Each row was made from one small tree. The marks that hang from a mark follow it in brackets, in the order of their numbers. Every link used is in the known rows. Write each row's tree.
Known rows:
q880[q504[q549[q333 q593[q119]]]]: 0	35	19	-8	-11	10	40	9	-12	2	5	-3	-24	20	-6	6	-21	9	2	0	-6	-5	17	25
q901[q549[q504]]: -5	20	30	-5	-16	6	19	-4	-3	-2	-7	-6	-15	24	-16	-1	-24	14	-11	2	7	-6	9	11
q203[q333[q549[q119 q504 q593]]]: 5	24	34	-10	-26	13	42	-7	-9	4	2	-6	-26	44	-48	-3	-20	-19	-7	-19	5	-8	14	12
q755[q435 q549[q203]]: 9	30	18	-22	-5	9	16	12	18	0	0	5	-1	12	-2	7	5	6	7	-3	-2	-18	32	9
q203[q333[q549[q504 q593[q119]]]]: 6	24	28	-12	-28	7	34	-8	4	-11	-1	-8	-23	37	-34	2	-22	-23	-4	-11	7	-11	18	15
q81[q505 q549[q119 q203 q504 q593]]: 11	26	21	-18	-13	16	32	9	-7	5	-2	-5	-29	23	-30	-9	-11	-23	1	-34	-4	-1	9	9
q333[q549]: 2	24	13	-12	-15	12	20	9	5	-10	-12	-9	-8	16	3	1	-28	-1	-5	2	5	-10	20	16
q203[q333[q549[q119]]]: 6	28	20	-10	-17	19	36	-2	-3	-4	-4	-7	-15	32	-25	-5	-24	-15	-8	-7	10	-7	24	9
q755[q435 q549]: 3	29	12	-21	-3	0	16	7	15	-2	-2	4	-9	11	-9	8	0	17	3	5	4	-13	29	11
q880[q504[q549[q119 q203 q333 q593]]]: 4	36	32	-6	-10	24	49	12	-24	18	11	0	-19	27	-13	0	-14	3	1	-15	-13	-7	15	20
q755[q435]: -3	29	8	-18	-7	3	6	2	3	-7	2	-5	-7	14	12	12	-16	17	-1	9	5	-9	25	15
q880[q504[q549[q203]]]: -1	37	17	-8	-8	22	25	22	-12	6	-7	-4	-14	22	14	5	-23	15	3	0	-14	-9	18	25
q755[q435 q549[q593[q119]]]: 6	29	11	-25	-5	-7	33	-3	11	-5	7	4	-17	6	-19	8	0	8	4	3	5	-13	28	10
q901[q286 q549[q333]]: 2	18	23	-7	-9	14	25	10	11	-11	3	-8	-9	8	-21	2	-17	20	-20	8	10	-3	21	0
q119[q549]: 4	25	15	-14	-11	8	17	2	-7	-9	-10	-4	-18	9	0	0	-16	13	0	6	5	-2	20	13
q119[q549[q203 q333] q593]: 15	23	30	-17	-24	10	29	-9	2	-16	7	1	-11	17	8	0	4	0	13	-6	3	1	25	8
q549[q119 q333[q203] q504 q593]: 8	22	52	-10	-25	14	34	-16	-13	14	19	-7	-20	39	-36	-4	-10	-18	-6	-25	0	-7	12	8
q119[q549[q333] q593]: 8	21	24	-15	-23	1	29	-13	-1	-18	4	0	-19	15	0	1	-2	11	10	1	8	6	21	10
q81[q549[q119 q203 q333]]: 15	33	25	-12	-3	19	32	13	-2	1	4	-4	-12	14	-17	-6	-9	-5	-2	-19	7	-7	23	7
q333[q203 q549[q504 q593[q119]]]: 8	18	29	-17	-34	9	35	1	7	-11	-6	-13	-23	32	-19	-3	-23	-29	-2	-11	-2	-15	14	16
q880[q504[q549]]: -6	35	10	-6	-7	14	25	18	-14	5	-10	-5	-22	22	8	6	-29	24	0	6	-9	-4	14	27
q504[q549]: -3	30	15	-11	-5	2	30	7	-3	3	-8	-8	-15	13	3	2	-19	21	-4	3	-2	-7	24	16
q593[q119[q549]]: 6	31	5	-16	-8	1	24	-11	-3	-18	-8	-5	-19	2	5	0	-15	7	0	12	11	-3	26	14
q593[q119[q549[q203]]]: 12	33	11	-17	-9	9	25	-7	-1	-16	-5	-3	-13	2	12	-1	-9	-3	3	7	6	-8	29	12
q504[q549[q593]]: -2	26	22	-13	-9	-1	41	6	-10	7	1	-8	-22	15	-11	2	-19	15	-4	-3	-6	-6	20	14
q755[q435 q549[q333]]: 7	27	24	-19	-6	3	15	7	21	-1	3	6	-4	14	-15	8	6	11	4	-2	6	-14	32	10
q901[q286 q549[q333 q504 q593[q119]]]: 2	18	30	-9	-18	3	36	-6	5	-9	11	-7	-22	15	-41	4	-10	11	-20	0	10	-5	13	3
q119[q549[q333]]: 9	23	27	-11	-14	10	17	1	-1	-9	-5	-1	-13	13	-6	0	-9	5	1	0	7	-3	24	12

Which tree is each row?
7	33	35	-12	-24	14	35	-30	-12	3	17	-5	-17	40	-16	0	-2	-8	4	-18	4	-1	18	7
q549[q119[q593] q203[q333] q504]
15	23	27	-14	-17	21	6	18	19	-8	-11	-5	-13	23	-11	-3	-8	-24	6	-29	-1	-5	18	13
q81[q505 q549[q203 q333 q504]]
14	27	18	-18	-22	15	35	-5	3	-8	-3	-4	-31	35	-27	-9	-6	-26	10	-32	2	6	15	6
q81[q505 q549[q119[q593] q203[q333] q504]]
5	28	35	-10	-8	13	38	-17	-18	10	23	-5	-13	17	-23	-1	-13	-2	-8	-11	7	-1	19	6
q549[q119 q333 q593]
7	29	33	-9	-9	14	30	10	6	5	1	-3	-3	17	5	1	-6	3	1	-10	-5	-13	32	13
q504[q549[q203 q333]]
4	15	36	-9	-28	10	47	-11	1	-5	12	-8	-24	29	-38	-6	-3	10	-15	-8	7	2	10	-3
q901[q286 q549[q119[q593] q333[q203] q504]]
10	33	25	-14	-16	17	40	-26	-10	-2	19	-5	-12	27	-5	-2	-8	-9	3	-9	6	2	26	2
q549[q119[q593] q203[q333]]
12	36	24	-15	1	17	35	-4	-3	13	4	2	-5	10	-17	-6	-1	0	-2	-9	2	-11	27	4
q755[q549[q119 q203]]
6	35	25	-9	-12	19	40	12	-10	3	7	-2	-17	21	0	5	-17	1	5	-6	-11	-10	20	23
q880[q504[q549[q203 q333 q593[q119]]]]
7	31	28	-11	-12	15	33	9	4	2	-4	-5	-10	25	-5	0	-13	-2	0	-9	-5	-12	32	11
q504[q549[q203[q333]]]
4	31	12	-14	-15	-2	20	-14	-4	-12	-9	-5	-24	13	-3	1	-10	8	1	6	9	-5	18	18
q593[q119[q549[q504]]]
10	22	46	-20	-22	5	38	-3	5	14	14	6	-21	36	-49	-1	13	-10	3	-24	-2	-15	21	7
q755[q435 q549[q119 q333[q203] q504 q593]]
14	23	32	-15	-13	14	45	13	-6	2	8	-8	-28	21	-36	-9	-18	-15	-4	-23	4	-4	17	3
q81[q549[q119 q333[q203] q593]]
3	34	19	-15	-10	4	55	-9	-15	7	7	-4	-17	16	4	-4	-3	14	3	-7	-4	-1	25	9
q504[q549[q119[q593] q203]]
-4	33	13	-13	-8	-5	55	-13	-17	6	5	-6	-25	16	-3	-3	-10	24	-1	-1	1	4	21	11
q504[q549[q119[q593]]]
5	25	32	-6	-16	22	39	-1	-4	3	5	-6	-19	29	-44	-4	-9	4	-21	-10	5	-7	16	-3
q901[q286 q549[q119 q203[q333] q504]]
11	33	33	-9	-5	25	26	-11	-8	8	16	-3	3	16	-1	-3	-6	-8	-4	-12	5	-9	28	6
q549[q119 q203 q333]
10	22	43	-13	-28	8	25	-18	6	-5	14	-10	-18	30	-19	2	-12	-22	-1	-13	3	-10	18	12
q549[q333[q203] q504 q593[q119]]
14	17	34	-16	-24	16	34	9	2	1	-1	-7	-34	33	-43	-13	-12	-35	0	-38	-1	0	10	7
q81[q505 q549[q119 q333[q203] q504 q593]]
17	25	12	-17	-12	25	14	22	19	-16	-14	-7	-16	20	-10	-6	-21	-31	6	-21	2	-2	26	6
q81[q505 q549[q203[q333]]]
10	23	43	-12	-17	20	41	-11	-12	8	21	-7	-14	24	-23	-6	-15	-20	-7	-16	3	-5	20	3
q549[q119 q333[q203] q593]
5	22	23	-12	-7	19	52	5	-13	3	15	-6	-17	7	-32	-5	-14	10	-22	-3	2	-5	15	-6
q901[q286 q549[q119 q203 q593]]
8	34	43	-6	-13	21	21	-15	-9	14	14	-3	-3	29	-12	0	0	-7	-4	-20	3	-10	20	10
q549[q119 q203 q333 q504]
8	30	40	-11	-9	14	56	1	-16	18	15	-1	-14	20	-21	-6	-2	-3	-4	-20	-6	-10	26	8
q504[q549[q119 q203 q333 q593]]
-7	40	10	-5	-4	16	39	10	-27	14	-5	-4	-25	22	-2	1	-27	24	-3	2	-7	-2	13	25
q880[q504[q549[q119]]]
13	28	31	-18	-6	13	31	5	5	6	7	0	-7	10	-18	0	-5	-5	2	-11	-4	-13	24	5
q755[q549[q203 q593]]
14	25	25	-17	-19	14	31	-3	4	-5	2	-2	-23	27	-17	-9	2	-20	9	-33	3	5	14	8
q81[q505 q549[q119[q593] q203 q333 q504]]
10	31	37	-20	-18	2	35	-14	9	8	17	11	-11	31	-24	4	28	5	11	-19	2	-11	24	8
q755[q435 q549[q119[q593] q203 q333 q504]]
11	24	35	-16	-33	7	28	-15	-2	-13	0	-1	-24	37	-13	1	3	-4	13	-12	0	0	18	10
q119[q549[q203[q333] q504] q593]
10	32	26	-15	-13	7	50	-2	-1	-1	7	-6	-19	21	-16	0	-11	-12	1	-9	-4	-12	32	10
q504[q549[q203[q333] q593[q119]]]
3	25	26	-11	-29	9	41	-17	-4	-5	0	-6	-24	44	-29	-2	-15	-11	-1	-12	9	-1	15	12
q203[q333[q549[q119[q593] q504]]]
10	31	26	-24	-13	-2	29	-3	13	2	9	5	-15	19	-22	8	12	-1	7	-10	-2	-20	24	12
q755[q435 q549[q203 q504 q593[q119]]]
4	32	28	-13	-6	10	57	1	-21	18	10	-4	-18	17	-15	-6	-9	3	-4	-14	-9	-9	23	9
q504[q549[q119 q203 q593]]
0	34	22	-9	-11	20	35	21	-18	10	1	-4	-20	23	2	5	-24	10	3	-5	-18	-9	14	24
q880[q504[q549[q203 q593]]]
9	22	26	-16	-19	19	32	14	2	-5	0	-7	-6	18	-3	-1	-22	-17	-2	-10	-4	-14	20	13
q333[q549[q203 q593]]
6	29	28	-10	-19	19	31	1	-7	7	-5	-5	-9	31	-11	-5	-13	-11	-5	-16	0	-15	15	16
q333[q549[q119 q203 q504]]
1	23	21	-16	-27	-6	25	-16	-9	-12	-4	-3	-29	24	-4	3	-3	18	9	0	3	6	10	15
q119[q549[q504] q593]
